Every row comes from one small tree of marks. The marks that hang from a mark follow it in brackets, in alphabetical order. Every link used is in the known rows. Which tree was each row made from?
Known rows:
fata[bura]: [ 30.2  -3.2  18.0   3.9   5.6  -9.7   6.6 -43.1   4.9  -5.6   1.9  -9.9
   6.0  -0.3 -16.4   7.8 -12.0 -29.2   9.8 -12.7 -22.4 -27.8 -24.7  -6.1]
vogu[padusim[bura[dotak]]]: [-15.5   1.0  -4.2 -20.7 -24.0 -26.2  18.8  27.6 -12.2   4.7   2.2  18.4
  25.4  -7.3  -5.6  24.7  -6.2  40.6  35.4  10.0 -23.7 -35.2   2.2   4.2]
dotak[demim[padusim[bura[fata]]] fevu]: [  8.0  -0.3 -23.4  -5.4  -6.0   5.8 -23.9  25.9   2.1  -1.6   4.2  30.9
   3.2  17.7   1.5   1.0  10.3 -48.7 -84.4  26.3   8.4  27.8   7.8   5.8]
padusim[bura[dotak[demim] fata[fodun]]]: [-17.1  -9.6  12.0   6.7 -63.4  -7.4 -22.0  -0.5   7.3   6.9  12.4 -21.4
  11.7  20.4   4.8 -16.5 -24.6  26.2  -3.2  -3.2  26.6   5.8  -6.3   7.8]
dotak[bura]: [ -9.4  19.3  -0.9  -8.8  33.2   8.1  12.6   2.3 -34.3   2.7  31.0  -4.2
  26.0  -7.0  28.6  -1.7 -10.5  33.7  -9.2  -1.9  -6.3 -33.4  -5.1  11.8]
fata[bura[dotak padusim] fodun]: [  9.6 -41.2  10.7  47.0  -3.5   7.5  -6.8 -54.0  24.3   0.8   6.8 -33.1
  -4.6 -23.5 -13.6  -5.0  -5.9 -18.0  46.1 -27.8 -24.7 -19.7   2.9   0.0]
fata[bura[dotak padusim[vogu]] fodun]: [ 25.9 -42.0   8.1  35.2   5.0   5.2  -4.9 -50.4  24.6   2.7  -9.4 -29.2
  -8.2 -23.6 -23.2 -11.6   0.4 -10.2  58.4 -15.6 -12.9 -15.6   1.1 -12.1]
dotak[demim fevu]: [ 30.5   9.9   7.4  -3.9   0.3  19.3 -24.3  17.8  10.4  -1.0  10.3  46.2
 -19.1  20.3  -7.5  -4.0  25.3 -40.5 -74.6  36.8  21.8  19.5 -10.2  10.0]
vogu[padusim[bura[fata]]]: [-15.5   7.7   4.6 -20.9 -26.9  -7.7  15.9  32.4 -25.1   7.7 -11.4  20.1
  14.3   4.6  -4.4  24.8 -22.7   0.0  24.2  12.6  -8.5 -20.6  -8.9  -0.5]
fevu[dotak[bura[fata]]]: [-26.8  43.1  -0.4   0.3  -5.2  60.9  -4.6   0.5 -36.4  13.3  38.2 -13.1
 -14.5  -1.9  34.2  21.1 -10.6   1.3 -28.5 -22.9 -20.7  -9.0 -12.1   7.3]
fodun[fata]: [  4.2  28.5  -8.2  18.1   8.2  13.8  18.7 -16.2  14.3 -11.4  12.3  -5.3
  17.9   7.1 -28.7  -6.3 -10.7 -23.3  15.2   7.0  -4.8  -2.3  -0.8 -13.0]
dotak[bura[padusim]]: [-31.4  18.9  -7.2  -0.2  49.6  10.3  11.0  -8.4 -33.8  -4.9  29.1   5.8
  28.0 -26.9  49.4  -5.9  -5.1  27.9   9.0 -17.9 -11.2 -38.1   6.2  25.3]
dotak[demim]: [ 17.7   9.1  -2.2 -14.0   7.0  25.4 -23.8  -0.9 -27.4  -4.7  24.9  18.3
  -2.4   5.6  -8.2  -7.8   4.2 -17.9 -31.6  32.0  13.4  -9.2 -12.0  11.3]
padusim[bura[dotak[fevu] fata] vogu]: [  6.7   3.8  14.3 -22.8 -37.3 -43.3   5.1  16.6  31.1   1.7 -36.0  11.1
   1.2  25.3  -1.5 -19.3   0.8  48.1  14.2  10.7  39.7  16.7 -13.5 -13.9]
fata[bura[dotak] fodun]: [ 32.0 -39.8  18.7  37.4 -20.4   4.7  -5.9 -44.2  24.3   8.3   9.3 -44.2
  -6.7  -3.8 -34.3   0.4 -12.0 -12.8  27.2 -11.1 -19.7 -14.4  -7.7 -14.5]
padusim[bura[dotak] vogu]: [  9.7  -3.1 -10.6 -28.9 -15.8 -46.7   3.4  -5.5   8.9  -9.2 -11.5   3.3
  27.5   5.2  -6.0 -19.3   9.1  86.6  38.8   8.5  18.3 -16.3  -4.9 -10.6]
vogu[padusim]: [ -2.1   5.5  -1.2 -22.9  13.1   3.9  23.7  30.2 -31.1   1.0  -1.9  31.6
   1.1  -8.7 -19.5  34.8  -0.9  -9.8  26.4  28.6 -27.0 -31.4  -3.7  -1.8]
padusim[bura]: [-13.7   3.7 -11.7  -7.7 -22.0 -23.0  -7.5 -17.9 -14.6 -17.1  22.1   3.5
  37.9  11.2  10.2  -2.7 -10.7  37.0   4.9 -14.9  -0.4 -20.9  -6.4   9.3]
fevu[dotak]: [-16.5  28.8 -13.2  -1.1  -3.8  50.2 -11.0 -15.9 -29.8  -7.9  41.6   3.1
 -18.3  -3.6   7.0  30.4  10.0  -5.9 -16.5 -15.7 -36.0 -10.9  -8.1   4.1]
fevu[dotak[demim]]: [ -1.2  31.9 -16.1  -3.9 -10.9  69.2 -30.3 -10.3 -35.5   1.2  46.2   6.1
 -20.2  -2.6   5.3  18.9  13.0 -15.3 -40.4  -0.2 -19.5  -5.7 -10.5   8.9]
demim[dotak[fevu] padusim]: [-16.7 -11.1 -41.5  -5.9  23.3   7.7  -3.2  26.3 -42.0  -7.4   4.2 -10.8
 -13.4  -7.3  -5.5  43.8  20.8 -24.5 -31.4 -27.3 -34.4  38.2  37.5  -2.8]
vogu[padusim[bura[dotak[demim] fata]]]: [-15.4   5.6   8.9 -23.0 -39.5 -13.6  11.2  38.9 -12.5  14.4  -9.3  16.0
  11.7   2.2  -3.9  18.4 -17.2  16.7  20.5  19.1  -4.6 -19.0  -5.8   4.9]
dotak[fevu]: [  7.6   8.1  11.3   1.5  10.9  -6.7   4.2   9.8  17.1 -13.6   3.6  42.5
 -16.6  18.7  -4.7  12.2  23.2 -25.4 -39.8  13.8  -3.0  11.1  -6.2   3.3]
padusim[bura[dotak fata] vogu]: [  0.5   2.3  10.0 -28.8 -33.5 -40.9   5.5   6.9  14.5  -1.0 -29.0  -2.3
  10.1  18.7  -2.2 -20.5  -9.6  58.5  33.2   9.6  35.9   3.6 -14.2 -12.9]
dotak[bura fevu]: [  2.0  21.5   9.3   2.4  26.7   1.9  12.0  21.7   3.1   6.4  16.9  24.5
   9.0   8.6  29.7   1.1  11.0  12.1 -51.8   4.3   2.9  -4.8  -3.7   9.9]
fata[bura[dotak[demim fevu]] fodun]: [ 47.1 -38.0  21.2  40.7 -28.0  15.5 -20.1 -29.5  37.8  16.6   5.8 -28.3
 -16.0   4.5 -34.4  -7.1   0.9 -30.5  -9.0   3.3  -3.9   3.8  -9.4 -12.1]
padusim[bura vogu]: [ 19.1   1.5 -18.4 -29.2  -4.1 -26.4  -2.6 -10.1 -14.5 -12.5 -11.7  12.3
  29.9  10.2  -8.1 -19.6   3.1  54.0  27.9   9.9  24.6 -13.9 -10.2 -14.6]

Which tree is each row?
[-23.5  24.6   9.8 -10.1  40.3  14.9  16.3   7.9 -28.9   4.6  -6.3   5.1
   5.7 -13.7  42.4 -15.2 -16.8   8.8  15.0  -4.8  18.5 -16.3  -5.5  12.0]  dotak[bura[fata padusim[vogu]]]
[ 35.6 -36.6  -0.3  34.8  16.8  25.9  -9.9 -55.3   0.7  -2.0  -9.5 -20.6
  -5.5 -19.0 -25.8 -12.6  -5.8 -40.9  47.2 -12.7  -6.9 -14.5  -4.1 -16.3]  fata[bura[padusim[vogu]] fodun]
[ 23.8  21.7  -3.1  27.7  18.0   7.9  21.8 -43.1  31.9  -8.3 -11.7 -12.3
  20.1 -11.0 -27.2 -17.5 -12.7 -40.4  42.0  -9.6  -8.9  -8.7  -5.3 -20.0]  fodun[fata[bura[padusim[vogu]]]]
[ 42.5 -38.3  16.9  34.3 -26.1  18.2 -19.9 -39.5  19.5  14.3  12.2 -41.4
  -8.5  -3.6 -35.3  -8.9 -10.3 -20.3  11.3   0.6  -7.6 -10.7 -10.5 -11.7]  fata[bura[dotak[demim]] fodun]
[ -8.0 -17.7 -51.4 -22.3  21.9 -42.2  11.8   8.7  -4.4 -16.4  -8.5   6.3
  31.7  -6.7  -8.4   7.5  13.5  31.4  -0.9  10.8 -25.8  -4.5  26.7 -13.1]  demim[padusim[bura[dotak[fevu]] vogu]]
[ 10.5   7.4   1.3 -29.2 -21.8 -20.8  -0.5   0.5  -9.0  -4.7 -29.1   5.4
  11.3  23.4  -5.1 -19.6 -14.9  26.8  22.9  10.8  41.8   5.2 -19.3 -16.9]  padusim[bura[fata] vogu]
[  8.6  -7.2  -8.4 -13.9  10.4 -20.5  -1.5  24.2  25.2  -2.1   1.0  23.2
 -10.1   1.2 -10.5   2.7  31.3  10.9 -34.1  34.3  -6.7   9.9  12.1   2.7]  bura[dotak[demim[padusim[vogu]] fevu]]
[ 15.5  -7.5  -2.7 -13.5 -29.4  -2.8  -9.2  -2.5 -11.9   0.8 -26.1  -7.1
   6.7  25.0 -15.2 -23.2 -16.7  19.0  27.3  13.4  46.1  11.6 -14.3 -23.6]  padusim[bura[fata[fodun]] vogu]
[ 21.7  14.5  -7.5  25.9  -0.8  -0.8  17.7 -28.1  39.7   1.1   3.6 -30.0
  26.0  -4.4 -35.8  -9.0 -16.2 -31.5  11.6   0.2 -22.5  -5.7   0.8 -17.5]  fodun[fata[bura[dotak[demim[padusim]]]]]
[-10.2  -0.9  -5.5 -15.1  29.6 -10.7  -3.7  -3.6   8.6 -12.8  -4.9  27.0
  -7.6 -30.4  13.9 -20.5  29.6  35.3  36.2  14.7   7.4 -16.1   9.9  19.0]  bura[dotak[demim] padusim[vogu]]
[  5.8 -12.1   5.8 -13.1 -40.1 -23.3  -3.9   3.2  11.3   4.9 -26.2 -15.1
   4.4  20.1 -13.1 -23.0 -11.7  51.4  37.6  11.0  39.5  10.4  -9.1 -19.3]  padusim[bura[dotak fata[fodun]] vogu]
[ -1.4  -8.7  20.6  13.8  10.1 -27.4  11.0 -47.5  29.3  -9.1  -0.3  -7.1
   6.3 -25.9   7.8   2.7  -1.2  -2.7  38.4 -31.2 -34.4 -34.5  -8.6  12.6]  fata[bura[dotak padusim]]
[ -7.4  30.1  19.1   6.1  15.4  35.3 -14.9  32.9  -0.1  17.5   4.3  32.9
 -10.2   2.0  52.9 -22.6   0.4 -35.8 -72.2  11.8  38.6  16.9  -5.8  28.1]  dotak[bura[fata padusim] demim fevu]
[  8.4  14.1  13.0   1.4  -2.1  56.6 -22.8  19.4 -39.1  28.2  23.4 -19.5
  -0.4   9.2  19.6 -23.5 -28.4 -16.3 -45.3  25.0  41.1   0.5 -12.6  10.1]  dotak[bura[fata[fodun]] demim]
[-26.7   3.1 -27.8  -4.9  22.2  16.9   5.2  43.3 -49.8  12.1   1.3 -28.4
  -9.6  -5.9  20.3  34.8  -1.2 -18.3 -42.5 -34.7 -18.8  39.4  32.8   0.3]  demim[dotak[bura[fata] fevu] padusim]
[-23.5 -15.6  37.3  14.5 -34.3   3.1   3.0   9.8  18.1   7.8  -2.3 -24.2
 -37.0  19.1 -11.3   2.8 -20.0  -7.8  15.8   7.9  12.1  16.7  -6.2  -1.4]  bura[dotak fata[fodun]]
[ 16.3  18.1   2.9  27.7  10.2  -6.2  25.7 -39.2  48.5  -4.4 -12.0 -17.5
  18.6 -14.5 -24.8 -17.4  -8.5 -17.3  49.2 -11.3 -13.3 -10.8  -2.0 -16.6]  fodun[fata[bura[dotak padusim[vogu]]]]
[-23.3 -11.5 -49.8  -5.4  -5.0  -8.5 -10.1  20.9 -39.7  -7.6   7.2 -17.6
  11.6  -3.9   6.2  35.4  10.8   3.4 -28.9 -43.9 -27.3  35.1  39.2   0.3]  demim[dotak[fevu] padusim[bura]]
[-15.7   1.6  23.4  -6.7 -21.3 -10.6  -0.6  38.5  32.7   8.1 -12.8  10.9
 -34.8  19.7   1.5   6.1   0.5 -33.2 -50.2  26.2   8.9  34.4  -0.2   7.1]  bura[dotak[demim[padusim] fevu] fata]
[ -3.3  20.3  -1.5   1.0  52.2   3.3  13.6  15.7   3.4   0.7  -2.0  38.8
   7.2 -11.5  41.9 -11.7  22.9  14.9 -21.2   0.4   9.1  -5.7   6.4  12.3]  dotak[bura[padusim[vogu]] fevu]
[ 24.0  25.1   5.0  -3.1  16.4  27.7 -16.3  31.0  -4.6  17.3  24.1  27.4
   6.3   8.5  28.0 -16.2  13.7  -3.5 -85.3  27.4  26.8   3.4  -6.8  17.1]  dotak[bura demim fevu]
[-17.7 -14.2 -41.0 -26.7  12.3 -36.4  13.2  10.5 -13.6 -11.8 -15.5  -8.3
  25.1  -3.5  -6.1   6.4  -7.0  19.3  10.1   9.1 -16.5  -1.0  18.3 -13.8]  demim[padusim[bura[dotak fata] vogu]]
[-35.7   9.8   9.6  16.8  24.8  33.5   4.9  -0.4 -30.7   8.7  14.2 -11.8
   4.5 -11.8  42.5 -10.4 -25.9  -7.0   7.5 -14.6   9.8 -12.9   2.1  17.9]  dotak[bura[fata[fodun] padusim]]
[-17.2 -10.3   9.8  11.3  18.6  33.6  -2.5  -6.7 -14.6  -6.3 -29.6   9.2
 -35.6  -3.6   0.1 -15.5 -10.8 -49.2  43.5   6.1  30.7  16.8  -1.6  -3.9]  bura[fata[fodun] padusim[vogu]]
[ 31.0 -11.7  14.0   5.5  -4.1 -21.3   0.7 -20.3  36.7   3.3  -0.9  -6.5
   0.5  -3.5 -14.4   6.2   5.8 -22.7 -21.7  -0.4 -26.7  -9.7  -9.6  -1.6]  fata[bura[dotak[demim[padusim] fevu]]]
[ 16.5  -2.3  -5.3 -23.0 -18.8 -49.9   2.5   5.0  27.0  -7.7 -18.4  16.8
  19.3  12.7  -4.9 -17.1  19.1  75.1  18.1  11.3  21.8  -1.2  -3.7 -12.4]  padusim[bura[dotak[fevu]] vogu]
[-31.2   6.5  34.8  -3.4   8.0 -24.1  18.5  19.4  48.0  -5.4 -44.1  34.9
 -43.6  -1.1  21.9  -8.3  15.3  -8.6  23.7   3.3  21.7  24.5   0.0   9.4]  bura[dotak[fevu] fata padusim[vogu]]
[-25.6  -3.6  -1.3 -11.2  36.7 -28.8  15.0 -10.7  14.2 -20.7  -9.3  24.4
  -6.0 -31.0  15.0  -9.4  26.9  45.9  60.5  -1.6  -8.8 -22.2  12.2  13.9]  bura[dotak padusim[vogu]]
[-17.4  -7.1   4.7   8.7 -47.5   0.8 -14.4 -10.0 -11.6  -3.6   7.9 -14.4
  14.5  25.5   4.0  -7.3 -32.1   2.2   4.2 -12.7  21.8   4.2 -10.1   1.0]  padusim[bura[fata[fodun]]]
[ 15.1 -39.9  16.1  52.3  -6.8   5.2  -7.1 -44.1  41.8   2.6   0.0 -18.6
 -12.7 -15.1 -12.4  -3.8   3.7 -28.7  26.9 -24.6 -21.7  -5.6   4.1  -1.2]  fata[bura[dotak[fevu] padusim] fodun]
[  6.5   2.1  17.4  -4.6 -10.6 -16.3  -6.8  17.6  34.9  -0.2  12.5  25.0
 -17.0   8.7  -1.9  -0.4  27.5  15.9 -35.8  25.5   3.4   7.5  -1.7  14.1]  bura[dotak[demim fevu]]
[ 18.4 -35.0   3.0  45.5   7.7  27.9 -12.4 -60.1   0.8  -3.4   6.8 -25.5
  -2.1 -18.5 -16.9  -4.8 -12.0 -50.3  35.7 -25.0 -18.4 -18.7  -2.5  -3.6]  fata[bura[padusim] fodun]
[ 17.5  -1.8 -27.2  -6.3  21.3  14.0 -18.1  24.2  -1.9  -6.1  10.2  39.2
  -6.5   9.1  -8.7   7.4  26.2 -54.8 -84.2  37.2  -5.0  21.2  11.6   5.1]  dotak[demim[padusim] fevu]
[  5.5  19.6   5.3  35.0   4.4  -5.9  23.9 -42.0  48.5  -5.7  -0.4 -19.7
  21.4 -14.4 -18.5 -12.1 -13.3 -22.8  41.5 -20.2 -21.5 -13.4   0.1  -8.3]  fodun[fata[bura[dotak padusim]]]
[-32.3   4.1  17.2  -6.2 -51.8 -37.0   1.0  -0.9  13.3  -4.2   4.3 -10.6
  17.0  19.4  16.6  -5.3 -23.7  41.3  10.0 -16.8  10.2  -4.4 -10.3  10.9]  padusim[bura[dotak fata]]
[-24.1   0.1  17.0 -14.6 -17.7  -5.5   0.5  24.6   6.9   6.0  -2.4  -8.5
 -22.3   9.5   1.1   4.9 -14.8 -18.2 -20.3  22.2   4.6  13.6  -1.1   9.7]  bura[dotak[demim[padusim]] fata]
[ -0.5 -13.4 -56.1 -20.2   8.3 -10.7  -7.8  26.6 -39.8  -4.6 -16.2 -11.8
   7.2  -3.6  -7.5  24.1  21.0  16.0 -13.1 -26.4 -10.3  40.4  36.5 -16.3]  demim[dotak[fevu] padusim[bura vogu]]
[-28.8  -1.9 -48.7 -12.7  38.1  17.2   3.4  22.1 -79.3   3.5  24.1 -43.8
  15.5 -25.9  16.2  35.1  -3.2  16.5 -11.0 -38.4 -36.6   6.8  38.6   3.8]  demim[dotak[bura] padusim]
[-22.6   7.5  50.1  -0.5 -29.3 -24.6  15.4  27.1  47.5   3.3 -16.5  13.7
 -41.0  28.1   4.1   9.4  -1.0 -11.5 -18.6   9.6  11.5  26.9 -13.2   6.5]  bura[dotak[fevu] fata]
[ 22.5  -3.9 -40.2 -26.9  37.2  18.5 -15.5   8.8 -39.8  -8.0   6.4  14.3
   7.4  -6.5 -20.0  -3.2  11.0 -25.0 -31.0  44.3  -0.2  -4.1   7.3  -4.0]  dotak[demim[padusim[vogu]]]
[ -7.2  16.1  -1.3  -1.9  22.9  21.9  -3.9  22.4 -34.7   8.7   1.2  -2.5
 -15.5 -12.8  30.1  10.2  22.0  23.9  -4.8 -38.5  11.8  23.6  14.9  10.3]  demim[dotak[bura[padusim[vogu]] fevu]]
[  7.4 -11.5 -46.1 -20.6  35.2   5.7   1.1  32.0 -43.2  -4.2 -19.3  -4.8
 -19.7  -7.5 -18.7  33.1  30.1 -12.7 -14.5 -10.8 -17.3  43.5  34.5 -19.6]  demim[dotak[fevu] padusim[vogu]]
[ 26.3  -6.9  31.8  10.3  -9.4 -31.4  11.7 -28.4  46.4   0.1  -4.9  -4.6
  -4.2   1.5 -12.1   9.1   3.8  -7.4  -0.4 -12.6 -24.9 -14.7 -18.2  -2.6]  fata[bura[dotak[fevu]]]
[-38.7   6.0  27.0 -10.8  13.1 -19.2  18.7   5.0  22.1  -8.0 -34.1  15.8
 -31.6 -11.1  20.1  -9.4   0.7   7.1  53.5  -0.5  15.2   4.4  -1.6  11.0]  bura[dotak fata padusim[vogu]]
[ -5.8   9.3  17.1  10.2 -12.7  37.7  -9.5  32.6 -34.4  22.0   4.0 -25.6
 -31.1  11.3  16.0  15.6  -2.2  -2.6 -26.0 -33.1  22.1  42.1   4.9   2.9]  demim[dotak[bura[fata[fodun]] fevu]]
